Each row was made from one small tree. The marks that hang from a mark follow it in brackets, in the order of their numbers. Every link used is in the known rows. Write each row's tree.
(in the rows, 128 means zero)
Known rows:
j718(j795(j744)): 146; 131; 150; 136; 143; 127; 123; 123; 128; 141; 145; 120; 112; 141; 120; 122; 100; 107; 112; 133; 133; 130
j795(j744(j435)): 168; 109; 149; 142; 123; 126; 140; 130; 131; 135; 130; 106; 109; 128; 138; 117; 108; 118; 105; 130; 134; 151
j795(j460(j435)): 141; 125; 164; 136; 146; 128; 124; 101; 136; 137; 111; 123; 107; 124; 145; 164; 117; 142; 117; 113; 137; 126
j795(j744): 154; 123; 153; 144; 128; 128; 130; 118; 128; 136; 130; 106; 89; 136; 130; 144; 103; 105; 104; 125; 135; 142
j460(j435(j718(j600 j795(j744)))): 129; 126; 152; 135; 136; 132; 118; 115; 130; 140; 125; 115; 124; 137; 134; 78; 103; 139; 116; 121; 133; 139
j600(j379(j435 j795(j460 j744))): 137; 125; 151; 130; 121; 133; 121; 104; 115; 143; 125; 138; 84; 140; 145; 198; 157; 166; 111; 109; 135; 140
j379(j435(j99 j718(j600))): 121; 145; 141; 143; 124; 145; 133; 118; 104; 128; 114; 135; 143; 139; 144; 79; 133; 142; 114; 129; 130; 154
j460(j435(j99 j718(j600 j795))): 114; 129; 151; 129; 147; 135; 127; 114; 117; 132; 126; 131; 162; 133; 138; 56; 115; 141; 119; 125; 132; 140
j744(j795): 156; 143; 138; 150; 151; 137; 144; 119; 136; 128; 111; 109; 141; 133; 119; 117; 119; 100; 108; 122; 129; 125
j600(j379(j435(j718))): 133; 131; 138; 138; 118; 137; 122; 109; 118; 136; 118; 137; 133; 143; 139; 139; 141; 132; 109; 106; 135; 135
j600(j379(j795)): 129; 138; 146; 127; 133; 136; 134; 99; 115; 136; 133; 135; 126; 142; 126; 170; 154; 120; 103; 107; 136; 125
j460(j435(j718)): 130; 120; 144; 140; 137; 135; 125; 110; 136; 133; 117; 115; 121; 136; 134; 108; 107; 128; 111; 107; 134; 131
j435(j99 j718): 133; 114; 139; 132; 136; 135; 136; 122; 116; 122; 128; 124; 160; 138; 133; 81; 132; 119; 109; 120; 136; 140
j600(j379(j435)): 130; 144; 146; 140; 124; 137; 126; 103; 115; 137; 118; 142; 126; 138; 139; 160; 134; 120; 108; 111; 133; 135
j435(j99 j718(j600 j795(j460))): 129; 127; 153; 121; 144; 131; 129; 121; 109; 129; 128; 134; 181; 136; 136; 58; 140; 146; 121; 132; 138; 139
j718(j600(j379) j795(j744)): 136; 146; 162; 129; 133; 127; 122; 110; 111; 144; 138; 128; 141; 138; 130; 102; 122; 118; 113; 131; 136; 140
j744(j795(j460(j435(j99)))): 149; 123; 154; 139; 158; 129; 137; 115; 139; 130; 101; 118; 143; 121; 139; 127; 124; 144; 120; 119; 130; 128
j379(j435 j795): 123; 159; 134; 145; 131; 150; 135; 107; 115; 136; 127; 134; 81; 144; 127; 168; 144; 140; 108; 120; 128; 136
j795(j460(j435(j718(j600))) j744): 152; 104; 169; 134; 126; 122; 115; 114; 134; 140; 111; 104; 92; 128; 151; 132; 113; 167; 117; 116; 138; 145
j600(j379(j435(j99) j795)): 115; 140; 142; 130; 129; 142; 134; 103; 102; 135; 129; 153; 128; 140; 139; 161; 160; 143; 109; 113; 131; 140

Which tree is each row?
175; 95; 160; 133; 118; 121; 130; 130; 131; 136; 116; 104; 118; 125; 152; 112; 129; 161; 112; 126; 140; 153  j795(j460 j744(j435(j718(j600))))
113; 163; 153; 133; 127; 144; 138; 98; 92; 134; 119; 145; 142; 137; 141; 125; 158; 135; 109; 123; 131; 149  j718(j600(j379(j435(j99) j795)))
123; 135; 145; 125; 142; 135; 132; 122; 105; 127; 134; 132; 187; 140; 129; 43; 132; 126; 115; 134; 135; 141  j435(j99 j718(j600 j795))
161; 103; 151; 138; 128; 126; 144; 133; 123; 132; 133; 114; 124; 125; 143; 103; 114; 125; 107; 134; 133; 159  j795(j744(j435(j99)))
152; 127; 137; 133; 131; 134; 139; 130; 123; 132; 128; 119; 174; 134; 131; 51; 131; 130; 110; 132; 135; 142  j744(j435(j718(j600 j795)))
118; 114; 144; 128; 150; 133; 125; 118; 127; 133; 131; 131; 151; 135; 135; 76; 109; 141; 119; 120; 132; 133  j460(j435(j99 j718(j795)))
123; 149; 170; 126; 156; 130; 125; 105; 115; 139; 126; 138; 156; 126; 140; 92; 120; 144; 125; 136; 134; 135  j718(j600 j795(j460(j435(j99))))
111; 150; 134; 135; 125; 152; 136; 113; 97; 130; 124; 138; 125; 145; 136; 102; 161; 163; 111; 125; 129; 152  j379(j435(j99 j718(j600)) j795)
153; 99; 139; 122; 140; 127; 139; 138; 124; 128; 132; 132; 181; 128; 141; 66; 137; 154; 117; 132; 137; 142  j744(j435(j99 j718(j795(j460))))
127; 123; 142; 135; 145; 133; 119; 115; 137; 137; 125; 122; 131; 139; 129; 96; 105; 135; 116; 113; 133; 125  j460(j435(j718(j795)))
154; 120; 141; 135; 129; 136; 143; 121; 123; 136; 139; 113; 92; 136; 128; 146; 137; 137; 102; 125; 133; 145  j379(j795(j744(j435)))
128; 131; 148; 132; 131; 138; 140; 117; 104; 123; 122; 124; 176; 137; 136; 56; 137; 123; 109; 128; 135; 148  j435(j99 j718(j600))
138; 113; 160; 123; 131; 126; 122; 100; 124; 143; 126; 128; 95; 134; 142; 190; 148; 158; 110; 102; 138; 132  j600(j379(j795(j460(j435) j744)))
131; 125; 153; 132; 130; 136; 129; 116; 109; 137; 128; 137; 72; 136; 147; 173; 149; 184; 116; 128; 130; 153  j379(j435(j99) j795(j460 j744))
123; 146; 141; 134; 126; 142; 129; 101; 110; 138; 126; 144; 108; 144; 134; 177; 156; 140; 106; 108; 132; 133  j600(j379(j435 j795))
156; 125; 138; 139; 122; 136; 144; 125; 123; 128; 118; 114; 166; 131; 137; 64; 135; 129; 105; 126; 136; 148  j744(j435(j718(j600)))
118; 127; 153; 135; 139; 136; 133; 109; 115; 129; 115; 124; 152; 131; 143; 67; 119; 140; 114; 119; 133; 146  j460(j435(j99 j718(j600)))
174; 92; 135; 132; 144; 127; 150; 142; 137; 123; 104; 115; 191; 119; 144; 68; 148; 166; 117; 125; 133; 143  j744(j435(j99 j718) j795(j460))
120; 160; 157; 139; 126; 140; 135; 100; 97; 133; 114; 144; 153; 133; 145; 108; 141; 123; 110; 126; 133; 150  j718(j600(j379(j435(j99))))
141; 137; 150; 128; 138; 132; 121; 116; 121; 134; 123; 121; 157; 141; 128; 82; 134; 135; 117; 126; 139; 128  j435(j718(j600 j795(j460)))
178; 116; 139; 138; 136; 130; 146; 133; 137; 128; 95; 105; 183; 122; 141; 67; 148; 159; 115; 124; 134; 141  j744(j435(j718(j600)) j795(j460))
159; 106; 157; 124; 146; 119; 129; 132; 128; 139; 140; 128; 134; 127; 140; 112; 118; 148; 120; 139; 136; 141  j718(j795(j460 j744(j435(j99))))
136; 106; 160; 128; 144; 127; 124; 110; 131; 131; 113; 126; 132; 126; 150; 123; 126; 159; 120; 113; 138; 134  j795(j460(j435(j99 j718)))
133; 118; 164; 128; 141; 129; 126; 107; 122; 131; 109; 126; 138; 125; 152; 108; 128; 158; 120; 117; 137; 139  j795(j460(j435(j99 j718(j600))))
130; 153; 157; 134; 128; 131; 118; 112; 107; 146; 132; 135; 129; 141; 136; 107; 122; 134; 116; 133; 132; 146  j718(j600(j379(j435)) j795(j744))
144; 115; 158; 124; 129; 127; 125; 103; 118; 140; 130; 129; 100; 138; 137; 192; 155; 148; 107; 106; 139; 131  j600(j379(j795(j460 j744)))
128; 117; 136; 125; 146; 132; 130; 128; 117; 127; 141; 132; 174; 143; 125; 63; 128; 126; 115; 127; 135; 133  j435(j99 j718(j795))
